Every row comes from one small tree of marks. Brackets hold a mark, then the marks that hang from it, in alphabetical order. Every link used is in the known rows. Which tree was each row made from?
Known rows:
{nefa {podi pazi}}: [ 4.24  0.01  1.06 -1.24  1.94 -0.53  1.54  0.42 -1.01  7.83  1.61  2.55
  0.17 -3.21  0.32  0.38 -2.20 -0.77 -0.65  0.01  0.83 -1.66  1.61  2.33
  3.56]
{lelare {tobepo nefa}}: [-1.77  1.03 -1.54  0.59 -0.70 -0.33  2.79 -2.57  1.25 -0.09 -2.84 -1.55
 -1.81 -0.26 -0.93  1.28  0.02 -1.25 -0.38 -1.40  0.35  0.42 -0.11 -0.62
 -0.19]
{gutud {keru revo}}: [ 0.10  0.37 -0.94 -2.58 -0.93 -2.26  0.45 -1.90  0.17  5.84 -3.00  1.77
  0.37  0.50 -1.18 -0.61 -2.21 -1.50  0.53 -0.47 -0.01 -0.37 -0.78 -0.03
  0.78]
{gutud {keru {revo {tobepo nefa}}}}: [-2.62  1.17 -0.93 -0.11 -1.31  0.08 -0.25 -1.76  1.01 -0.12 -1.99  0.55
  0.74  2.74 -1.68  1.11 -1.56 -1.56  0.74 -1.33  0.24  1.35 -1.70 -0.33
 -1.17]
{lelare tobepo}: [-0.06  0.40 -1.68 -1.09  0.11 -1.11  2.92 -0.29 -0.34  2.69 -1.24 -3.86
 -1.77 -0.80 -1.10  0.26  0.01 -1.68 -0.32 -0.25  0.18 -0.13  0.43 -1.76
  0.43]
{keru {revo {tobepo lelare nefa}}}: [-3.06  0.64 -2.74 -0.17  0.07  1.52 -1.07  0.61 -0.85 -2.38  1.96 -1.01
  0.91  1.28 -0.78  0.33  0.61 -1.25  1.08 -0.58 -0.08  2.03 -2.41 -0.01
 -3.14]
{tobepo lelare {nefa {podi pazi zoli}}}: [-1.09 -0.85  0.56 -0.14  2.36  0.53 -0.27  0.53  0.99  3.72  1.86  7.03
 -0.79 -5.11  1.70  0.67 -1.43  3.02  0.34 -0.51  1.67 -0.08 -2.16  4.61
  2.78]
{lelare {tobepo nefa revo}}: [-2.46  1.66  1.32  0.69 -0.41  0.13  1.30 -2.72  2.21 -2.79 -1.37 -0.36
 -1.02  0.27  0.19  0.42  0.64 -2.01  0.01 -1.35  0.28  1.76  0.09 -2.05
  0.23]
{podi {nefa zudip} pazi zoli}: [ 1.62 -2.36  1.83  1.78  1.21 -0.89  2.00 -0.22  2.88  5.68 -0.90  5.28
 -0.28 -2.77  0.97  0.38 -1.39  1.79 -1.43 -0.22  1.79 -0.26 -0.76  4.21
  4.61]
{tobepo {nefa podi}}: [ 0.77 -0.29 -0.81  0.07 -1.02 -0.73  1.76 -1.63 -0.36  3.64 -0.94  2.22
 -0.58 -2.18 -0.37  0.21 -1.51 -0.14 -1.03 -2.06  0.41 -1.51  0.20  1.21
  1.04]
{nefa {podi pazi} zudip}: [ 4.67 -1.18  2.39  0.20 -0.29  0.04  1.78  1.31 -1.79  5.74  0.45  3.48
  0.20 -3.13  0.85  0.03 -2.80  0.20 -0.96  0.24  1.88 -2.66  1.67  3.21
  4.28]
{nefa zudip}: [ 2.78 -0.48  0.32  0.19 -2.57 -1.47  2.25 -0.32 -1.24  2.84 -1.34  0.79
 -0.56 -1.00  0.05 -0.43 -1.23 -1.32 -0.44 -0.39  1.08 -1.77  0.46  1.28
  2.02]
{keru {revo tobepo {zudip zoli}}}: [-0.15  1.63 -0.44 -0.88  0.16 -0.91 -1.71  0.88 -2.26 -4.17  0.10 -6.78
  1.08  3.89 -1.26  0.72  1.30  0.27  0.89  1.46 -0.76  0.25  0.83 -2.25
 -2.31]
{keru revo}: [ 1.06  0.76 -1.67 -1.85 -0.53 -1.47  1.21 -0.59 -1.13  4.19 -0.27 -0.69
  0.67  0.67 -1.40 -0.48 -1.18 -2.69 -0.39 -0.46  0.06  0.19 -0.41 -0.38
  0.17]
{gutud keru}: [ 1.10  0.25 -0.36 -1.92 -0.60 -2.80  1.22 -2.63  0.70  6.54 -2.93  2.46
 -0.92 -1.31 -0.32 -0.11 -1.74 -1.11  0.87 -0.75  0.12 -1.19 -0.07  0.75
  1.97]
{podi pazi zoli}: [ 1.53  1.08  1.23 -0.62  1.96 -1.43  1.44 -0.10  1.43  5.69  1.44  3.96
 -0.63 -2.43  0.34  1.36 -1.74 -0.64  0.12  0.18  1.61  0.57 -0.87  3.08
  4.31]
{gutud {keru {revo tobepo}}}: [-0.94  0.49 -1.20 -1.62 -0.47 -0.66 -0.12  0.44 -0.76  2.67 -0.29 -1.76
  0.79  2.15 -1.71  0.13 -1.73 -1.93  0.94 -0.24  0.10  0.66 -1.12 -1.39
 -0.50]
{keru {revo {tobepo nefa} {zudip zoli}}}: [-1.74  2.25 -0.34  0.67 -0.75 -0.11 -1.80 -1.38 -0.56 -6.93 -1.60 -4.72
  1.04  4.37 -1.23  1.56  1.24  0.78  0.78  0.40 -0.67  0.85  0.26 -1.12
 -2.88]
{podi {nefa {zudip zoli}} pazi}: [ 2.83 -1.93  1.95  1.08  0.24  0.27  0.66 -3.06  1.00  4.62 -3.76  4.51
  1.02 -1.33  1.93 -0.84  1.20  1.57 -1.37  2.00  0.38 -1.16  1.63  4.13
  2.26]
{tobepo {nefa podi zudip} {revo keru}}: [ 0.89 -1.93  1.89  1.92 -2.11  2.91  0.24  1.38  0.35 -0.82  1.45  4.89
  0.95 -0.53  0.95 -1.85 -1.13 -0.92 -2.41 -0.73  0.15 -0.15  0.28 -0.26
  0.66]
{gutud {keru {revo tobepo {zudip zoli}}}}: [-0.99  1.24  0.24 -1.57 -0.29 -1.68 -2.41 -0.47 -0.97 -2.48 -2.59 -4.29
  0.74  3.77 -1.09  0.50  0.24  1.49  1.77  1.47 -0.80 -0.25  0.39 -1.94
 -1.65]
{lelare {tobepo {nefa podi} revo}}: [-1.89  0.08  1.43  0.33  0.01  0.60  1.31 -0.82  0.69 -1.35 -0.37 -0.32
 -0.99 -1.28  0.42 -0.35 -0.35 -0.32 -0.78 -1.57  0.48  0.36  0.41 -2.40
  0.59]
{keru {revo {tobepo lelare} {zudip zoli}}}: [-1.50  0.66 -1.48 -1.67  1.24 -0.28 -3.23  1.90 -2.71 -4.80  1.40 -5.92
  0.88  2.30 -0.13 -0.37  2.53  1.75  2.07  2.27 -1.11  0.45 -0.32 -1.64
 -3.53]
{revo keru {zudip zoli}}: [ 1.90  0.22 -1.23 -0.81  0.57 -0.53 -0.73 -0.01 -0.14  0.11 -0.55 -1.94
  0.09  1.33 -0.29 -0.50  1.75  0.15 -0.61  1.85 -2.04 -0.62  1.77 -0.91
 -1.32]

Write each row's tree:
[ 0.80  0.45 -1.44  0.04  1.12  1.05 -1.28  2.46 -1.08 -3.03  2.11 -5.35
  0.54  2.93 -0.91  0.37  2.35 -0.28 -0.26  2.18 -2.01  0.43  1.38 -2.47
 -2.72]  {revo keru tobepo {zudip zoli}}
[ 0.97 -0.15  0.35 -1.06  2.68 -0.19 -2.44  2.28  1.42 -1.33  4.17 -0.19
  0.15 -0.41  0.75 -1.43  1.37 -0.67  1.06  0.49 -1.82  0.96  0.41 -2.06
 -0.94]  {tobepo lelare {revo keru zudip}}
[-0.55 -0.56 -2.43 -0.76  2.18  1.74 -2.91  3.43 -1.59 -3.62  3.39 -4.64
  0.34  1.44  0.26 -0.64  3.50  1.18  0.94  2.87 -2.22  0.60  0.32 -1.69
 -3.99]  {revo keru {tobepo lelare} {zudip zoli}}
[-0.51 -1.10 -0.37  1.69 -3.05  2.02  0.81  2.43 -2.79 -2.32  0.81 -1.22
  1.18  1.51 -1.16  0.15 -2.15 -0.07 -1.28 -1.15  1.42 -0.71 -0.82  0.02
 -0.79]  {keru {revo {tobepo {nefa podi zudip}}}}
[ 0.08  1.05  0.45 -2.37 -0.75 -3.29 -1.83 -2.83 -0.13  0.61 -5.26 -0.76
  0.27  2.08 -0.43 -0.19 -0.41  1.89  1.45  1.24 -0.86 -1.38  0.78 -0.46
 -0.15]  {gutud {keru {revo {zudip zoli}}}}
[ 3.56 -1.21  2.86 -0.22 -1.00  0.94  0.49 -0.03 -3.02  3.89 -1.47  4.08
  0.80 -2.34  2.03 -0.89 -0.66  1.74 -1.06  2.44  1.23 -2.74  2.04  3.55
  3.13]  {nefa {podi pazi} {zudip zoli}}
[ 1.33  0.83  1.72 -0.64  1.14  0.03 -2.17 -0.13  0.83 -2.57  0.88 -0.72
  0.90  1.89  0.92 -1.36  2.31 -0.71 -0.20  1.98 -2.09  0.73  1.91 -2.53
 -0.91]  {tobepo {revo keru {zudip zoli}}}
[ 3.92 -1.99  1.59  1.44  0.85 -0.52  2.02 -1.59  2.04  6.18 -1.66  3.84
  0.49 -2.02  0.79  0.00 -0.89  0.00 -1.32 -0.20  0.90 -1.11  1.28  3.90
  3.47]  {podi {nefa zudip} pazi}
[-1.43  0.82  1.07 -0.19  0.30 -0.07 -1.25 -2.62  1.66 -1.29  0.72  4.23
 -0.04 -1.59  1.81 -0.90  1.14 -1.17  1.43 -1.16 -0.10  1.48 -1.12  0.64
 -0.11]  {tobepo lelare nefa revo}
[ 1.93 -0.51  1.34 -1.02  2.22 -0.96  1.45  1.75  0.02  7.14  2.32  3.94
 -0.56 -3.96  0.56  0.62 -2.62  1.01 -0.77 -0.08  1.75 -0.87 -0.50  2.69
  4.66]  {nefa {podi pazi zoli}}
[ 2.42  0.48  1.29  0.39  0.98  0.25  1.28 -1.85  0.68  4.84 -0.17  4.67
  0.17 -2.72  0.46  1.32 -2.14 -0.34 -0.78 -1.14  1.00 -1.05  0.98  3.58
  2.97]  {tobepo {nefa {podi pazi}}}
[ 1.13  1.06  0.04 -2.08 -0.29 -4.10 -0.61 -1.44  1.06  2.35 -3.21 -1.52
 -0.25  1.36 -1.61  0.74 -2.45  0.31  1.56 -0.99 -0.23 -1.27  0.44 -0.64
  1.03]  {gutud {keru {revo zudip}}}
[-2.24 -0.47 -2.10 -2.37  0.68 -0.09 -1.68  1.55 -1.30  2.11  0.93 -0.76
  0.58  0.64 -0.69 -0.64 -0.35 -0.51  2.06  0.49 -0.24  0.94 -2.28 -0.78
 -1.80]  {gutud {keru {revo {tobepo lelare}}}}
[-0.18 -0.92 -0.56  1.16 -2.37  0.02  0.58 -1.39 -0.17 -0.56 -1.61  4.05
 -0.78 -2.03  1.18 -0.36 -0.03  0.64  0.73 -0.83  0.99 -0.93 -1.24  3.12
  0.15]  {tobepo lelare {nefa zudip}}
[ 1.45  1.98  3.21 -0.94  0.41 -2.59 -1.83 -2.30  0.23 -2.94 -1.26 -1.46
  0.15  0.98  1.35 -0.65  1.81  0.26  1.22  0.99 -0.91 -0.25  2.16 -1.79
  0.71]  {tobepo {revo {zudip zoli}}}
[ 0.57 -0.57 -2.85 -0.35  2.74  0.88 -1.49  4.89 -0.36 -1.81  5.58 -5.22
 -0.26  0.70 -0.95  0.28  1.41 -0.33  1.09  0.62 -1.67  0.76 -0.14 -2.01
 -2.76]  {revo keru {tobepo lelare} zudip}
[-1.51 -0.16 -0.46  0.07  1.01  2.41 -1.68 -0.46  2.16 -0.79  2.61  5.06
  0.73 -0.64  1.34 -1.72  1.71 -2.06  0.06 -0.12 -1.27  2.54 -1.35 -0.14
 -1.70]  {tobepo lelare nefa {revo keru}}
[ 2.64 -1.57  2.63  0.45 -0.15 -0.21  1.73  2.70 -0.95  5.12  1.32  4.76
 -0.51 -3.88  1.09  0.33 -3.20  2.00 -1.16  0.26  2.78 -1.94 -0.42  3.66
  5.38]  {nefa {podi pazi zoli} zudip}
[ 0.97  1.47  0.10 -0.21  0.43 -1.45 -0.96  0.34 -1.58 -3.33  0.19 -6.08
 -0.21  2.07 -0.45  1.03  1.79  0.71  1.25  1.13 -0.79 -0.57  1.50 -1.67
 -1.09]  {revo tobepo {zudip zoli}}
[ 2.13 -2.09  0.69 -0.56 -2.77 -0.14  0.91  0.21 -3.96  2.52 -2.42  1.45
  0.05 -1.89  1.34 -2.09 -0.02  1.86 -1.34  1.59  0.63 -3.26  1.13  1.14
  1.16]  {nefa podi {zudip zoli}}
[ 1.05  1.00  1.86 -1.32  2.03 -2.76 -2.11  0.19  0.83 -1.87  2.06 -1.06
 -0.56 -1.32  1.26 -0.58  0.85  0.25  2.58 -0.42 -0.53 -0.11  0.56 -1.20
  0.63]  {tobepo lelare {revo zudip}}
[ 0.37  2.14 -0.14  1.67  0.00 -1.55  0.24 -0.53  1.24 -4.39  0.56 -4.65
 -0.82  1.86 -1.58  2.97 -0.22 -0.36  1.18 -2.20 -0.01  0.03  0.65 -0.71
 -0.44]  {revo {tobepo nefa} zudip}
[ 1.17 -2.76 -0.05  0.81 -1.61 -0.72  1.17 -2.81 -0.08  3.25 -4.68  1.91
  0.29 -0.82  1.19 -1.96  1.82  1.65 -1.65  1.00 -0.33 -1.58  0.80  1.76
  0.41]  {podi {nefa {zudip zoli}}}
[ 0.99 -1.32  0.45  0.28  3.43 -1.47  1.68 -1.23  3.56  7.75 -0.01  4.49
 -0.39 -2.91  0.34  0.66 -0.95  0.83 -1.14 -0.54  0.80  0.82 -0.91  3.20
  3.87]  {podi nefa pazi zoli}
[-0.79  0.66  1.09 -0.40  1.34  0.89 -1.17  0.76  0.87 -4.71  0.09 -4.43
 -0.27  2.35  0.35 -1.01  2.99  0.07 -0.47  2.47 -2.04  1.26  2.03 -4.58
 -1.85]  {lelare {tobepo {revo keru {zudip zoli}}}}
[-1.02 -1.32  0.85  1.50 -1.24  3.06 -1.30  0.60  1.29 -2.87  1.62  5.97
  0.77 -0.50  1.87 -2.05  1.00 -1.11 -0.33  0.15 -0.18  1.39 -1.20  0.81
 -0.99]  {tobepo lelare {nefa zudip} {revo keru}}
[-1.05 -0.04 -2.62  1.22  1.75  1.70 -1.68  2.69  1.26 -4.65  3.82 -2.93
 -0.23  1.23 -0.91  1.14  1.40  0.19  0.93 -0.54 -1.52  1.20 -0.64 -0.74
 -3.38]  {revo keru {tobepo lelare nefa} zudip}
[-1.31 -0.52 -1.45  0.15 -0.59  0.16  2.80 -0.60 -0.26  1.30 -1.69 -1.74
 -1.81 -1.78 -0.76  0.54 -0.83  0.45 -1.24 -1.66  0.48 -1.05  0.19 -0.80
  0.10]  {lelare {tobepo {nefa podi}}}
[-3.61 -0.38 -1.46  0.52 -0.47  0.99  0.43  2.81 -0.92 -0.88  2.52 -0.57
  0.37  0.52 -1.59  0.76 -2.08  0.78 -1.13 -1.53  1.31  1.19 -3.03 -0.74
 -0.43]  {keru {revo {tobepo {nefa {podi zoli}}}}}
[-0.61  0.46  0.53  0.53  1.67  0.65 -2.60  0.05  3.08 -4.24  2.46  1.88
  0.13  0.15  0.87 -0.39  1.35 -0.15  0.97 -0.69 -1.58  1.49 -0.06 -0.86
 -1.50]  {tobepo lelare nefa {revo keru zudip}}
[-0.12 -0.81 -1.31  2.97 -2.24  3.54  1.10  2.06  0.13 -2.55  1.73  0.22
  0.61  2.13 -0.94  0.60 -0.25 -2.20 -1.64 -0.32  0.14  0.98 -0.66  0.22
 -1.54]  {revo keru {tobepo {nefa zudip}}}
[-1.21  0.06 -1.59  0.25 -0.73  1.37  0.46  1.41 -1.87 -0.14  1.70 -2.21
  1.12  1.29 -1.72  0.59 -1.59 -1.06 -0.94 -1.56  0.42  0.44 -0.94 -0.99
 -1.46]  {keru {revo {tobepo {nefa podi}}}}
[-0.86 -2.41  0.01  0.42 -2.66  1.35 -0.79 -0.95 -2.99 -0.88 -2.79  4.64
 -0.18 -2.85  2.55 -2.03  1.22  3.76 -0.20  1.15  0.56 -2.54 -0.58  3.12
 -0.66]  {tobepo lelare {nefa podi {zudip zoli}}}
[-1.95 -0.97 -0.17  0.64  0.53  3.20  0.93  1.25  1.28 -1.00  1.71  0.22
 -0.22 -0.33 -0.11 -1.09  0.16 -1.29 -2.24 -0.61 -0.82  1.40  0.32 -3.30
 -1.07]  {lelare {tobepo {nefa podi} {revo keru}}}
[-3.98 -1.53 -1.77  0.41  0.98  1.09 -0.38  3.25 -0.94 -0.88  3.72  0.99
 -1.11 -2.88  0.41  0.23 -0.29  2.59  0.39 -1.14  1.10  0.53 -3.47  0.56
 -0.47]  {revo {tobepo lelare {nefa {podi zoli}}}}
[-1.07 -0.23 -0.20  1.99 -3.10  0.19  3.13 -1.65  0.50 -2.06 -3.73 -0.89
 -1.72 -0.13 -0.42  1.05 -0.44 -0.16 -0.73 -1.06  1.35 -0.59 -0.01  0.48
  0.58]  {lelare {tobepo {nefa zudip}}}
[-0.41 -1.22 -1.71 -0.75  0.12 -0.04  0.20 -0.59 -0.94  2.96  0.23  2.87
 -0.78 -3.80  0.83 -0.75 -0.40  1.26  0.20 -1.47  0.17 -1.36 -1.01  1.95
 -0.27]  {tobepo lelare {nefa podi}}
[-2.09  0.51  0.11  1.75 -3.84  2.28 -0.50 -0.88 -2.21 -5.45 -2.37 -0.49
  1.71  3.74 -0.20  0.06  1.06 -0.15 -0.48  1.26  0.67  0.73 -0.81  0.52
 -2.35]  {keru {revo {tobepo {nefa {zudip zoli}}}}}
[-0.79  0.00 -0.33 -0.57  1.30  1.87  1.12  1.67  1.19  0.36  2.25 -1.83
 -0.22  0.70 -0.34 -1.32  1.10 -3.45 -1.37  0.75 -1.10  2.29  0.51 -4.16
 -0.85]  {lelare {tobepo {revo keru}}}
[-0.70  2.24 -0.81  1.06 -0.26 -0.96 -0.55  0.07  0.66 -5.07  0.47 -5.24
  0.52  3.62 -2.38  2.50 -0.87 -0.72  0.87 -1.86 -0.07  0.94 -0.09 -1.43
 -1.69]  {keru {revo {tobepo nefa} zudip}}
[-0.34  0.68 -1.84 -1.27  1.79 -1.17 -1.97  3.36 -1.67 -2.89  3.30 -6.62
  0.33  1.58 -1.31  0.64  0.37  0.24  2.16  0.06 -0.44  0.51 -0.66 -1.96
 -2.25]  {keru {revo {tobepo lelare} zudip}}
[-1.10 -0.86 -0.92  2.54 -2.84  4.36 -0.08  0.60 -0.95 -4.46 -0.33  0.83
  1.14  2.84  0.22 -0.33  1.91 -0.67 -1.69  1.84 -0.48  0.93 -0.23  0.56
 -2.73]  {revo keru {tobepo {nefa {zudip zoli}}}}
[-1.43  2.15  2.49  1.14  0.33 -1.73  0.30 -2.15  3.07 -6.25 -1.56 -3.37
 -1.60  1.10 -0.27  1.62  0.48 -0.07  0.91 -1.80 -0.04  0.82  1.33 -2.89
  0.45]  {lelare {tobepo nefa {revo zudip}}}
[-2.36  2.29  2.88  0.86 -0.22 -0.86 -1.01 -3.61  1.84 -8.12 -3.64 -2.93
 -1.04  1.85  0.91  0.72  2.54  1.45  0.88  0.35 -0.64  0.80  1.56 -2.48
 -0.81]  {lelare {tobepo nefa {revo {zudip zoli}}}}
